Every row comes from one small tree of marks. The marks that hang from a mark follow it in brackets, in alphabetical order. Every link used is in the known rows. Which tree was each row made from?
Known rows
vifo(numu(gifa giri)): [-2.22  2.00  1.79 -1.49 -0.06 -0.12 -0.19  0.25  0.19  0.85  1.33  0.53
  0.63  0.38 -2.14 -2.22 -0.70 -0.39 -0.98  1.58]
dera(kivum(fefon)): [ 2.05  2.98  0.25  0.51  0.21 -1.30  2.83 -1.90 -0.89 -3.32  1.00 -2.53
  0.29 -0.44 -0.31  0.57  2.00  0.01  2.41 -0.35]
numu(gifa giri vifo(fefon(kivum))): [-3.32  4.33  5.25  2.08 -2.62  3.99 -1.57  0.52 -1.51  1.23 -0.40  3.84
 -1.01  0.71  1.85 -0.85  1.16 -1.94 -0.16  0.47]
dera(kivum): [ 2.26  3.02  0.70  0.03  1.16 -2.51  3.00 -1.09 -0.80 -2.73  2.49 -1.63
  0.51 -0.04 -0.91  0.23  1.80  0.53  0.89 -0.41]
numu(gifa giri vifo(fefon(kivum(dera)))): [-4.30  4.06  4.76  2.04 -3.27  4.21 -1.84  0.43 -1.15  1.28 -1.63  4.51
 -2.09  0.80  2.34 -0.03  1.07 -1.84  0.69  0.84]
pozukel(giri(numu(gifa vifo(fefon)))): [-1.55  3.35  1.33  1.47 -0.51  0.84  0.36  0.34 -1.47  3.39  1.44  0.53
  1.22 -0.37  0.49 -0.31  0.89  0.83 -1.00  2.34]
vifo(fefon(kivum)): [ 1.84  2.23 -1.70  1.72  0.18 -0.20  1.10  0.00 -1.83 -0.84 -0.15 -0.58
 -2.43 -1.46 -1.61 -0.63 -0.63 -2.39  0.74 -1.91]
fefon(vifo): [ 2.23  2.18  0.07  2.95  1.58 -4.52  1.05 -1.10 -1.63 -0.57 -0.04 -2.06
 -1.87 -1.85 -2.19 -1.18  0.69 -1.47  1.00 -2.56]
giri(numu(gifa vifo)): [-3.52  5.42  4.09  1.23 -1.11  1.71  0.78  0.98  0.46  1.92  0.09  1.72
  1.03 -0.59  0.65 -0.57  3.48 -0.13 -1.71  1.73]
giri(numu(vifo(fefon))): [-1.06  4.50  0.99  2.21 -0.53  2.08  0.53  0.10 -0.23  2.49 -0.50  0.41
 -0.05 -2.18  0.05 -0.65  2.52 -1.56 -0.59  0.65]
numu(vifo(fefon)): [ 1.44  4.16  0.16  4.07  0.41  0.26  0.15 -2.00 -0.93  0.94 -0.30 -0.01
 -0.68 -1.67 -0.45 -0.38  1.31 -1.76  1.98 -0.69]
giri(numu(gifa vifo(fefon))): [-3.41  4.92  2.99  1.27 -1.57  3.01  0.54  0.95 -0.09  2.88 -0.46  1.75
  0.97 -0.59  0.42 -0.77  2.72 -1.78 -1.24  1.55]
numu(gifa giri vifo(fefon)): [-4.30  4.96  4.76  1.79 -2.46  3.68 -1.47 -0.19 -1.24  2.47  0.07  3.54
  0.46  0.94  0.97 -0.96  1.47 -1.66  0.22  1.67]
numu(gifa giri vifo): [-4.35  5.64  6.15  1.71 -1.83  1.97 -1.16 -0.13 -0.55  1.23  0.72  3.50
  0.59  0.93  1.13 -0.73  2.42  0.45 -0.38  1.98]
gifa(numu): [-0.49  3.41 -1.27  0.45  1.50 -0.72  0.72  1.23 -0.34  0.41 -0.27  0.56
 -0.38 -2.96 -1.99  0.06  2.16  0.22 -1.91  0.61]
gifa(numu(vifo)): [ 0.15  4.17  0.34  2.62  1.33  0.35 -0.22  0.33  0.01  0.76 -0.98  1.32
 -0.52 -3.27 -0.12  0.30  3.18  0.08 -1.18  0.28]
dera(kivum(gifa)): [ 1.75  1.14  0.55  0.54  0.40 -2.46  3.19 -1.69 -0.99 -2.43  1.35 -0.91
  2.02  1.43  0.01  1.08  0.79  1.53  2.51 -0.41]
vifo(fefon(kivum) numu): [ 3.68 -0.27 -3.06  0.76  1.23 -0.29  0.60 -0.37 -0.77 -0.42 -0.40 -1.82
 -2.31 -1.94 -2.37 -1.82 -2.44 -3.35  0.75 -2.18]
vifo(fefon): [ 0.64  3.06 -2.26  1.38  0.41 -0.65  1.29 -0.85 -1.51  0.71  0.44 -0.99
 -0.52 -1.22 -2.80 -0.78 -0.25 -2.12  1.15 -0.32]

Which tree is each row?
[-0.28 -1.92 -2.04  0.16 -1.50  1.80 -0.97 -0.38 -0.93  0.73 -2.65  1.06
 -2.42 -0.22 -0.34 -0.49 -3.44 -2.18  2.43 -0.72] | vifo(fefon(kivum(dera gifa)) numu(giri))
[-2.12  1.29  0.04 -1.44 -0.87  1.97 -0.59  0.23 -0.69  2.41  0.47  0.55
  0.45  0.39 -2.47 -2.49 -1.93 -2.99 -0.21  1.31] | vifo(fefon numu(gifa giri))
[ 1.40 -0.06 -1.38 -0.14 -0.01  1.50 -0.75  0.30 -1.13  0.37 -0.18 -0.29
 -2.35 -1.46 -1.70 -2.17 -2.57 -3.07  0.03 -1.13] | vifo(fefon(kivum) numu(giri))
[ 2.82 -2.60  0.93  2.34  0.39 -2.60 -0.44 -0.44 -1.63 -1.36 -2.00 -0.67
 -2.67 -0.71  0.18 -1.33 -2.36 -1.42  1.51 -3.90] | fefon(kivum(gifa) vifo(numu(giri)))
[-0.25  0.98 -0.49  2.63 -1.01  0.61  0.14 -0.27 -1.59  2.28 -0.94  0.87
 -0.80 -0.81  2.03  1.31 -0.25  1.55  1.12  1.03] | pozukel(giri(numu(vifo(fefon(kivum(dera gifa))))))
[ 1.52  1.08  0.07  1.02 -0.57 -1.27  3.00 -2.55 -1.07 -3.01 -0.13 -1.84
  1.77  1.01  0.65  1.37  1.01  1.00  4.04 -0.36] | dera(kivum(fefon gifa))
[ 0.16  1.05  1.31  0.85 -0.70  1.76  0.95 -0.61 -1.28 -0.12 -0.36  1.51
  1.76  0.40  1.87  1.21  1.49  0.07  1.33  0.24] | dera(kivum(gifa(numu(giri vifo(fefon)))))
[-2.24  3.11  0.86  1.95 -1.19  4.03 -2.19  1.38 -0.85  1.69 -2.88  3.79
 -2.88 -2.89  1.60  0.72  2.02 -1.44 -0.80  0.49] | gifa(numu(giri vifo(fefon(kivum(dera)))))
[ 0.13  0.98 -1.60 -0.53  0.37  0.22  0.76 -0.44 -0.33  1.58  0.26 -0.95
  0.54 -0.12 -3.11 -2.13 -1.85 -3.30  0.48  0.24] | vifo(fefon numu(gifa))
[-4.09  1.35  0.44  2.10 -2.03  1.63 -1.22 -0.39 -0.09  1.73 -4.16  4.21
 -0.69 -0.56  2.01  2.49  1.31  1.78  2.27  1.71] | kivum(dera gifa(numu(giri vifo)))
[-2.17  3.23  0.87 -0.31  0.05 -1.14  1.31  1.05 -1.25  2.27  2.44 -0.10
  1.45 -0.07 -0.79 -0.37  0.68  2.30 -1.93  2.81] | pozukel(giri(numu(gifa)))
[ 1.67 -1.18 -0.02  3.77 -0.54 -3.61  0.58 -0.85 -1.77 -2.11 -3.85  0.10
 -4.31 -0.63  0.99  1.26 -0.88 -0.70  3.42 -3.98] | fefon(kivum(dera gifa) vifo)
[ 1.32  1.25  0.68  1.88 -0.51  0.66  1.81 -1.84 -0.65 -2.04 -1.62 -0.35
  1.72 -0.30  2.17  1.90  2.39  0.70  2.97 -0.19] | dera(kivum(fefon gifa(numu(vifo))))
[-0.29  1.31 -0.91  3.03 -0.14  0.83  0.20 -0.73 -0.84  1.62 -2.42  1.79
  1.26 -1.08  0.43  1.00  0.87  0.08  1.52  0.02] | kivum(gifa(numu(vifo(fefon))))
[-0.79  2.88  1.75  1.67 -0.60  1.09  0.25  0.88 -1.63  2.35  1.06  0.78
  0.03 -0.53  1.25 -0.12  0.64  0.63 -1.28  1.41] | pozukel(giri(numu(gifa vifo(fefon(kivum)))))
[ 1.12  0.97  2.29 -0.08 -0.44 -0.74  1.30 -1.35 -1.14 -2.21  0.21 -2.11
 -0.01  0.19  0.26 -0.75  0.95 -1.72  1.85 -0.88] | dera(kivum(fefon(vifo(numu(gifa giri)))))
[-2.09  4.39  2.06  1.75  0.08  2.13 -1.56  1.01 -0.42  1.57 -0.77  2.84
 -0.57 -2.78  0.50 -0.03  3.15  0.34 -1.87  1.38] | gifa(numu(giri vifo))
[ 2.08 -1.18  0.86  0.98 -0.61 -1.32  1.50 -2.55 -1.40 -2.22 -0.99 -2.22
  0.82  0.66  0.94  0.16 -0.19 -0.62  3.94 -1.45] | dera(kivum(fefon(vifo(numu(giri))) gifa))
